Each row comes from the steps of one path. Every step used is in the known rows, and no mark comes twice. Write the path behind each row, first mark first.
In the rows, 128 means zero.
Known rows
neno, koba, kugari, foru: [142  85 102 108  89  95  99 145 149 139 159 145 143 127 111  99 116 119
 143  68]
mivak, tari, neno: [107 144 122 119 113 150 116 162 128 115 113 144 127 128 159 158 179 147
 140 133]
kugari, koba: [153 128 138 120 123  96 139 148 132 116 121 100 111 100 101 121 130 133
  96 133]
kugari, foru, neno: [ 96  97 132 105 111  95 148 130 143 111 141 129 149 128  91 130 126 131
 138 102]
tari, mivak, koba, kugari, fuzis, neno, daro: [171 121 125 104 123 107 116 152 135 167 139 135 153 141  72  53 141 159
 122  72]
neno, daro: [158 113 124 151 152 131 137 124  80  94 136 119 119 137 106  78 129 153
 119 122]
mivak, koba, kugari, fuzis: [149  87 110 105  89 104 143 145 183 190 129 137 149 150 119  85  91 108
 111  93]
fuzis, mivak, tari, neno, koba, kugari, foru: [122 117 106  93  92 119 105 150 146 137 154 174 169 117 123  88 177 128
 170  39]
foru, neno, koba, kugari: [170  82 107  94  80 143 134 125 130 123 148 194 191 164 112  87 120 127
 152  77]
mivak, tari, neno, daro: [137 129 120 141 137 152 123 156  81  81 123 132 117 136 133 105 175 172
 129 127]
mivak, tari: [ 86 107 133 150 138 148 133 157 138 135 107 137 133 134 148 128 140 138
 122 106]
koba, kugari, fuzis, mivak, tari: [ 96  85 137 110 126 138 171 144 163 204 128 138 150 132 114  60 144 108
 157  45]
mivak, tari, neno, koba, kugari: [153 111  97 105  77 155 102 160 131 129 137 190 161 151 154 114 160 137
 154  88]
fuzis, neno, koba, kugari, foru: [121 101 118 106 107 103  92 142 152 146 157 158 168 113  99 101 128 114
 144  47]
koba, kugari: [137  97 118 107  84 133 121 131 152 189 150 155 131 143 123 119 115 114
 140  96]
tari, mivak, koba, kugari, fuzis, neno: [140 133 131  80  97 102 109 157 185 208 131 146 164 133  90  97 138 129
 134  73]
neno, koba, kugari, fuzis, mivak: [171 102 121  89 118 122 163 114 137 164 151 149 171 133  95  29 136 101
 169  51]
tari, kugari, foru, neno: [ 97  99 151 122  91  81 138 129  92 122 137 139 152 141 112 116 127 126
 132  99]
fuzis, mivak, koba, kugari, foru, neno: [111 111 121  78  83 103 146 110 175 158 154 195 216 137  87  81 130 124
 138  35]
foru, neno: [122 111 135 109 115 134 159 118 129 111 130 151 164 146 109 126 131 134
 137 118]

Which path is each row?
[103  73 123  87  74 101 141 132 160 158 157 148 151 139  88 123 115 120
 147  76] -> koba, kugari, foru, neno
[132 110 110  65  50  85 110 148 181 168 152 168 172 150  89 121 137 155
 139  74] -> tari, mivak, koba, kugari, foru, neno
[143  99 132 126 101  92 124 133  75  68 135 163 183 148 119  86 132 133
 138  90] -> tari, kugari, foru, neno, koba
[113 107 143 129 123 111 143 130  79  80 128 185 212 142 120  52 164 135
 151  40] -> fuzis, mivak, tari, kugari, foru, neno, koba
[121 114 164 159 110  96 133 170  85 133 101 121 117 120 136 105 141 134
  86 112] -> mivak, tari, kugari, koba
[146 100 119 105 115 110 153 106 126 121 161 181 205 143  68  33 133 152
 126  35] -> fuzis, mivak, koba, kugari, foru, neno, daro
[145 153 144 129 125  96 151 113 119 153 116 162 194 140 130  42 133 113
 109  78] -> tari, kugari, fuzis, mivak, koba
[185 125  94  89  70 143  96 139 122 121 151 183 157 147 140 113 150 130
 159 105] -> tari, neno, koba, kugari
[156 132 105  90  92 162 115 139 126 137 143 205 189 141 141  81 182 132
 172  56] -> fuzis, mivak, tari, neno, koba, kugari
[144 152 126 111 143 110 160 114 161 140 121 150 193 127 113  55 132 121
 116  80] -> kugari, fuzis, mivak, koba
[ 90 108 145 127 158 134 176 143 145 159 112 120 147 121 118  68 154 118
 148  67] -> kugari, fuzis, mivak, tari
[154  78 103 100  88 128 135 175 145 145 129 137 135 148 135  90 141 120
 155  94] -> mivak, tari, neno, koba, kugari, fuzis
[172  95 102 111  91 138 111 133 131 139 148 176 162 151 129  89 118 121
 145  85] -> neno, koba, kugari
[121 106 154 156 151 120 127 160  85 111 101 149 177 136 135  63 144 117
 127  72] -> mivak, tari, kugari, fuzis, neno, koba
[123 133 171 147 122 103 147 149  83 143 108 139 145 111 124  73 165 129
 103  82] -> fuzis, mivak, tari, kugari, koba
[144 124 130 124 154 136 159 145  88 103 128 114 125 127 107  55 186 154
 151  96] -> kugari, fuzis, mivak, tari, neno, daro
[173  68 106 104  99 112 144 147 147 154 141 125 134 149 111  68 102 106
 147  91] -> neno, koba, kugari, fuzis
[103  90 157 149 139 110 161 125  55 104 138 151 169 143  91  36 159 155
 137  47] -> fuzis, mivak, tari, kugari, foru, neno, daro
